What can hang from each mark
mimav: pame tase
ziso: tase teni
tase: fogovub mimav ziso
pame: basib mimav
rizab: fogovub
basib: mizo pame
mizo: basib
fogovub: rizab tase

Each row was made from one small tree. The marks that hang from a mark follow it in brackets, in alphabetical order. Every link used is in the known rows. Write each row's tree.
Known rows
fogovub{rizab tase{mimav}}: [  3.7  26.6 -61.0 -49.7 -34.6  44.6   1.6  -9.4 -27.9 -25.6 -12.1 -17.1
  -2.5 -22.1  23.2 -23.4  11.3  21.7 -42.5   3.9  -5.6  10.3]
ziso{tase{mimav} teni}: [ -3.4  21.4 -22.4 -25.4   6.3  36.0  -2.5  -8.9  21.3   4.9 -16.8  32.1
  -7.5  19.3  52.5   9.5 -35.9   1.4 -46.7  59.9  -6.2  18.3]
ziso{tase{mimav{pame{basib}}} teni}: [-26.6  28.0  -5.9 -33.6  25.3  23.6   0.9   1.4  31.3  -9.5 -22.9  40.8
 -30.5  30.2  41.9  19.2 -61.2  -5.5 -35.1  68.5   6.8  27.7]
mizo{basib}: [-25.0  27.0 -59.0 -41.2  -4.5  30.3 -17.3   9.4 -13.2 -19.9 -22.8  20.8
  -7.9   2.0  -8.4 -25.4  14.9   7.8 -39.0   8.0   2.3   4.0]
mizo{basib{pame}}: [-47.2  16.2 -68.0 -46.1   0.3  19.6 -31.1   2.9  -2.2 -19.3 -35.3  24.1
   6.0   9.0 -20.7 -14.5  -2.9  -0.4 -47.6   1.0  26.6   6.0]
fogovub{rizab tase{ziso{teni}}}: [ -8.8  13.0 -53.6 -43.8 -36.5  48.6   0.5 -11.4   0.6 -31.2  11.1 -19.4
   1.8 -41.7  24.5 -19.1  -2.9  21.5 -52.4  -2.6  18.9  25.5]
rizab{fogovub{tase{mimav{pame} ziso}}}: [ -9.0  47.9 -44.9 -24.1 -36.8  24.1 -26.5  -1.3 -15.0 -17.2 -19.5 -24.1
  -8.2  25.0  11.9   1.2   3.3  49.6 -34.8  -8.3 -12.1  17.2]
mizo{basib{pame{mimav{tase}}}}: [-62.8  -4.9 -61.9 -45.4  -9.6  -5.9 -38.0   8.5 -16.2 -32.0 -29.8  62.6
  -4.6  22.2   0.0  -9.4 -32.4   1.0 -54.1   3.8  33.3   9.7]
rizab{fogovub{tase}}: [-11.4  43.8 -31.0 -27.5 -30.1  43.1  -8.1  -8.4  -4.0 -12.5  -3.7   8.1
 -29.8  25.6  10.5  -5.5  24.9  56.0 -38.0   8.8 -19.3  15.6]
ziso{tase{fogovub{rizab} mimav} teni}: [-22.6  33.6 -24.7 -34.9 -14.0  42.1  12.1   1.2  17.4 -21.6 -12.0  24.7
 -16.4   0.5  79.6  13.4 -32.9  15.4 -38.6  56.0  12.0  14.5]
tase{ziso}: [ -0.9  32.1 -61.7 -11.9 -22.9  33.7 -11.5  -3.7  -4.7 -11.0  -1.2  -1.7
  12.2 -22.3  -4.6 -21.9   7.8  11.5 -44.8 -11.4  -3.8   3.0]
tase{mimav ziso{teni}}: [  3.7  32.0 -45.1 -17.1 -17.2  19.9 -25.5 -11.5  12.8  -8.7 -18.6  -1.9
   8.9  -4.8  32.8 -13.4 -12.6   9.5 -43.4  30.8  -6.8  10.0]
rizab{fogovub{tase{mimav{pame{basib}}}}}: [-24.0  58.0 -15.9 -39.2  -8.7  17.7 -12.2  -1.2   2.6 -21.5 -26.2  11.8
 -42.4  49.8  14.6   7.7  -0.2  49.3 -23.3  31.9 -14.2  19.7]
fogovub{rizab tase{mimav{pame}}}: [-10.1  23.9 -60.5 -55.6 -35.7  36.6  -2.7   2.8 -34.9 -28.7 -17.7 -29.3
 -13.5 -22.5  18.6 -16.0 -11.6  13.6 -40.0  -8.7   0.1  21.3]
pame{basib mimav}: [ -8.7  42.3 -31.3 -16.9   4.6   6.2 -17.7   2.2  16.2 -18.5 -15.5  58.0
 -23.9  13.8  15.7 -18.3  -7.2  12.4 -25.7  41.8  -6.0  11.9]
mimav{pame{basib} tase}: [-50.2  12.5 -25.3 -38.2  -6.6  17.5  10.8   5.4 -16.4 -30.2   1.1  36.7
 -41.6   2.7  -7.2  -4.6 -42.2   4.2 -42.3   6.0   4.7  15.7]
basib{pame{mimav}}: [-18.3  21.5 -56.7 -18.1 -11.7   4.3 -38.8  -2.7   8.6  -9.9 -27.6  39.8
   1.0  10.8  10.2 -10.8 -23.3   3.4 -44.6  13.7   9.5  16.5]
pame{basib{mizo} mimav{tase{fogovub}}}: [-20.4  29.1 -30.2 -50.8 -32.3 -15.0 -11.4 -11.1  -9.5 -54.9  -4.0  74.3
 -26.3  41.0  39.5 -16.8 -23.6  24.2 -30.1  36.0 -17.2   1.9]
tase{fogovub{rizab} ziso}: [-20.1  43.0 -63.2 -22.1 -45.3  39.4   2.3   6.9  -8.6 -36.0   3.5  -8.9
   3.6 -37.8  21.3 -16.6  10.6  25.8 -35.9 -16.2  13.9  -0.3]
rizab{fogovub{tase{ziso}}}: [ -6.6  44.4 -44.6 -17.6 -35.7  41.1 -13.9  -8.7  -1.8 -16.6   2.6  -6.3
  -4.7  14.0   3.0  -6.3  29.5  56.9 -40.8 -12.1  -9.3  11.8]
tase{fogovub mimav ziso}: [ -5.3  59.9 -57.9 -19.0 -34.3  24.8 -21.7  -2.7  -5.6 -25.4 -18.8  -8.0
  12.1  12.3  29.0 -11.3  12.7  36.8 -28.0   5.3 -17.0 -10.1]
mimav{tase{ziso}}: [-22.6   7.9 -57.4 -17.5 -33.2  30.3   0.7  -5.5 -24.1 -22.0  12.2  14.7
   3.5 -21.1  -4.4 -15.4 -12.8  12.1 -55.9 -21.7   2.4   0.4]
pame{mimav{tase{fogovub}}}: [-35.2  28.8 -36.2 -26.6 -38.9  10.9 -14.5   6.8 -18.5 -37.7  -0.6  50.7
 -28.7  24.4  41.6  -5.2 -20.4  35.8 -35.9  12.0 -13.4   4.4]
basib{mizo pame{mimav{tase}}}: [-16.7 -12.6 -64.5 -43.9 -34.7 -20.4 -31.5 -21.2 -21.6 -28.9 -16.5  56.8
   4.6  14.4  14.4 -18.9 -44.6  -9.5 -62.1   6.4   3.9  13.3]
tase{fogovub{rizab} mimav ziso}: [ -8.9  51.4 -65.7 -22.4 -43.0  29.2  -6.5   4.4 -11.9 -34.3 -13.8 -14.0
  12.0 -26.4  36.7 -15.3   9.2  23.8 -32.5  -0.6   6.5  -6.9]
mimav{pame{basib} tase{ziso{teni}}}: [-54.8   6.5 -20.3 -33.4  -7.4  10.7  -0.3   0.8   6.1 -33.5   8.2  29.8
 -31.3  -5.4   9.4   2.0 -56.7   4.5 -47.7  13.0  22.6  24.6]

Write each row's tree
[ -3.2  20.8 -71.4 -39.9 -45.1  51.7   4.1  -6.4 -22.3 -33.3  11.2 -26.2
  14.3 -45.8   0.9 -26.1  15.7  24.1 -48.4 -31.1  13.4  11.3]
fogovub{rizab tase{ziso}}
[-26.0  45.2 -50.3 -38.6 -36.8  24.7  -3.9  16.4 -23.2 -32.5 -24.1 -13.9
 -23.8 -14.9  40.6  -7.7 -19.0  16.7 -27.4   5.3   0.7  10.3]
tase{fogovub{rizab} mimav{pame}}
[-32.3  12.7 -21.7 -18.8  -6.8  -4.4 -15.3  -3.9  19.7 -32.4   6.2  65.4
 -19.6   8.2  32.5  -5.6 -39.7  11.3 -44.0  39.3  15.9  18.4]
pame{basib mimav{tase{ziso{teni}}}}
[-58.1  -4.4 -75.8 -35.7 -17.6  -9.4 -44.9   9.3 -13.8 -36.4 -23.1  50.7
  19.0   8.4  -7.9 -11.0 -30.1   1.4 -56.7 -15.9  43.8   4.9]
mizo{basib{pame{mimav{tase{ziso}}}}}
[-25.6  31.8 -41.0 -28.8 -22.0  56.5  25.0   7.8   0.8 -25.1   3.5  23.7
 -11.8 -16.8  41.4   5.6 -13.2  16.5 -39.6  12.5  13.7   7.3]
ziso{tase{fogovub{rizab}}}
[-29.4   0.9 -37.9 -24.2 -25.2  25.1  -3.6  -9.6  -3.8 -21.2  13.4  19.3
  -9.1 -16.5  19.7  -7.7 -30.4  11.6 -60.2   4.4   8.0  14.5]
mimav{tase{ziso{teni}}}
[-24.6  50.4 -38.4 -30.4 -28.9  12.2 -31.1   6.0   7.9 -28.2 -23.1 -14.8
 -11.0  16.5  47.0   2.8 -30.0  27.7 -28.6  20.8  -6.8  14.6]
tase{fogovub mimav{pame} ziso{teni}}
[-11.0  53.5 -39.8 -24.0 -28.8  21.5 -26.6  -6.4  15.8 -25.7 -19.4  -1.6
   0.5  17.7  52.9  -4.0  -6.9  33.7 -31.0  33.0 -12.8   3.5]
tase{fogovub mimav ziso{teni}}
[-13.3  49.7 -52.2 -33.9 -35.9  32.1  -0.1   4.8 -14.5 -29.6 -19.4  -0.7
 -10.8 -14.4  45.2 -13.9   4.9  24.4 -29.7  18.2  -4.1  -1.9]
tase{fogovub{rizab} mimav}
[ -6.0   8.6 -36.1 -44.0 -20.7 -16.8 -10.2 -16.2 -14.0 -38.0  -4.1  75.2
 -18.9  18.9  20.0 -27.0 -27.9  -1.9 -43.1  33.8 -11.6   9.0]
pame{basib{mizo} mimav{tase}}
[-42.8  20.3 -58.8 -30.5 -53.4  35.2  15.0   5.9 -27.8 -46.1  18.2   7.0
  -4.4 -38.4  23.2 -10.3 -11.5  26.3 -48.7 -27.2  20.3  -3.4]
mimav{tase{fogovub{rizab} ziso}}
[-38.9  28.3 -51.6 -25.7 -45.5  32.1  -0.2   0.5 -22.4 -38.7  13.4  12.9
  -4.9   1.3  14.9  -6.6  -7.5  36.6 -44.5 -20.6  -3.9  -5.6]
mimav{tase{fogovub ziso}}
[ -4.2  27.4 -41.5 -49.5 -11.3   4.1  -6.9  -8.9  -7.5 -29.1 -16.4  23.4
 -20.5   6.5  -4.6 -25.0 -22.6  -8.9 -34.2  19.6 -12.6  15.9]
mimav{pame{basib{mizo}}}
[-36.3  19.5 -56.9 -21.5 -54.8  12.6  -4.5  11.9 -23.4 -49.6  11.1  30.9
  -4.9 -28.2  42.4 -11.7 -18.0  26.4 -42.8 -13.9  21.1   4.1]
pame{mimav{tase{fogovub{rizab} ziso}}}
[-66.9  33.4 -19.6 -45.1 -18.1  18.5   9.1   9.9 -13.3 -47.5   0.3  37.1
 -50.5  24.7  12.6   4.8 -36.2  29.9 -30.2   7.2  -0.2   7.9]
mimav{pame{basib} tase{fogovub}}
[ 18.0  31.6 -41.2 -36.4 -10.8 -12.8 -22.3 -14.4   6.8 -27.2 -18.5  58.8
  -9.7  18.2  18.7 -33.2  -7.4  -0.2 -30.4  45.4 -18.3  11.2]
pame{basib{mizo} mimav}
[ -0.9  45.3 -28.5 -23.6 -28.2  27.0 -26.9 -16.5  15.2 -13.1 -14.0  -4.2
  -9.6  30.7  40.2   2.2   9.1  56.2 -39.5  32.9 -11.5  18.5]
rizab{fogovub{tase{mimav ziso{teni}}}}
[ -9.2  26.6 -46.7 -45.4 -28.8  27.0 -28.6  -8.5  -6.0 -24.5 -15.8 -30.6
  -1.3   9.5  26.3  -7.0 -23.6  24.6 -42.6   7.4  -7.8  26.1]
fogovub{tase{mimav{pame} ziso{teni}}}
[-28.7  36.6 -40.9 -35.7 -21.9  40.0  11.6  17.0 -12.1 -24.8 -17.6   5.0
 -15.0  -6.1  51.6  14.0 -38.2   8.5 -34.2  15.6  10.6  12.2]
ziso{tase{fogovub{rizab} mimav{pame}}}
[-60.3  14.6 -44.8 -45.5 -48.2  30.7  16.7  18.8 -39.2 -46.5   6.7   7.3
 -40.8 -27.5  25.0  -2.2 -37.6  16.8 -44.4 -19.1  15.3  13.7]
mimav{pame tase{fogovub{rizab}}}
[-13.3 -10.8 -76.0 -35.9 -42.9 -22.2 -37.7 -21.6 -19.3 -33.9 -10.5  43.6
  29.0   3.0   6.2 -20.0 -40.8  -9.0 -65.2 -12.4  15.1   8.5]
basib{mizo pame{mimav{tase{ziso}}}}
[-15.4  40.7 -43.2 -30.6 -20.6  47.3  16.6   6.0  -3.2 -21.1 -12.2  18.4
  -4.6  -3.1  56.6   6.6 -14.8  16.5 -35.2  28.5   5.7   1.0]
ziso{tase{fogovub{rizab} mimav}}
[-15.8  17.8 -21.1 -30.3   5.7  29.7  -7.5   1.7  13.0  -0.2 -22.5  18.6
 -19.5  17.2  48.0  15.7 -58.1  -6.3 -45.5  48.7  -1.6  28.9]
ziso{tase{mimav{pame}} teni}
[  5.0  52.1 -46.6 -18.2 -35.6  31.6 -22.2 -12.6  -4.5 -13.6 -13.9 -11.4
   3.1  26.7  17.5  -5.4  27.1  57.3 -36.6   4.4 -17.6   5.8]
rizab{fogovub{tase{mimav ziso}}}
[-32.0   9.3 -57.2 -51.9 -47.1 -17.9 -32.2 -16.9 -19.1 -45.8 -16.5  56.4
  -2.7  36.0  33.6  -9.4 -37.5  14.5 -50.5   9.8  -0.1   5.7]
basib{mizo pame{mimav{tase{fogovub}}}}
[-49.8  12.4 -40.6 -34.7 -47.9  32.3  10.5   1.7  -7.1 -46.3  17.8  13.0
 -17.0 -33.7  46.4  -3.2 -28.7  24.6 -51.5   0.8  26.9  10.5]
mimav{tase{fogovub{rizab} ziso{teni}}}
[-10.2  26.5 -40.8 -26.4  -1.2  34.3  -2.8   6.6  -9.0  -0.6 -23.1  12.5
  -7.6  12.4  24.3   9.0 -40.5  -4.5 -42.3  21.6  -6.4  16.2]
ziso{tase{mimav{pame}}}
[-26.2   3.8 -35.8 -57.2 -20.1  -1.2   5.5 -11.8 -27.8 -39.3  -1.2  38.2
 -29.9   6.4  -3.7 -18.3 -41.1  -8.2 -46.6   8.5  -5.1  14.3]
mimav{pame{basib{mizo}} tase}
[-16.1  42.4 -36.8 -55.7  -6.1  24.7 -10.2  -5.3  -9.6 -29.2 -23.5  -1.0
 -23.5  29.5   5.8  -8.9 -12.1  26.3 -25.4  18.8 -15.8  16.7]
fogovub{tase{mimav{pame{basib}}}}
[-30.7  17.7 -26.0 -23.9  -6.7   2.4  -4.5   0.5  -2.9 -28.8  -0.9  72.2
 -31.9  15.5  18.2 -11.9 -27.0  11.9 -37.8  32.5   0.5   9.5]
pame{basib mimav{tase}}
[-12.9  37.3 -25.5 -21.0 -30.7  36.9 -19.4 -14.0  19.0 -15.4   3.7   0.6
 -17.2  18.0  25.4   1.5  10.7  55.8 -45.1  16.0  -3.6  24.9]
rizab{fogovub{tase{ziso{teni}}}}
[-17.2  44.4 -32.8 -32.5   3.6  11.7  -9.6   4.8  -0.6 -17.1 -30.4  15.6
 -26.3  14.8   7.1  -9.6 -23.7   3.9 -24.6  31.7  -9.6  11.6]
tase{mimav{pame{basib}}}
[-26.0  35.6 -44.5 -26.5 -37.9  35.5  -2.3   2.9  12.9 -34.8   3.5  -2.8
  -7.4 -34.7  45.4 -10.5  -6.6  24.5 -39.4   9.4  19.6  13.0]
tase{fogovub{rizab} ziso{teni}}
[-40.6  -2.4 -52.7 -26.5 -19.8  -2.1 -26.5  -4.0 -10.5 -19.9 -13.7  54.7
  -8.9   9.5  10.9  -3.4 -43.4   4.1 -57.6   3.1  15.7  13.6]
basib{pame{mimav{tase}}}
[-23.2  56.4 -44.3 -34.9 -27.8  20.3 -19.8   9.9 -16.6 -25.7 -29.0  -7.3
 -24.5  22.8  31.7  -2.1 -14.5  27.6 -23.1  12.2 -22.9   5.8]
tase{fogovub mimav{pame}}
[  5.5  11.6 -68.2 -37.9 -25.6 -16.0 -43.3 -20.3  -0.6 -18.8 -31.2  42.4
  13.8  13.2  13.3 -25.2 -21.9  -8.7 -50.3  17.8  -2.3  14.1]
basib{mizo pame{mimav}}
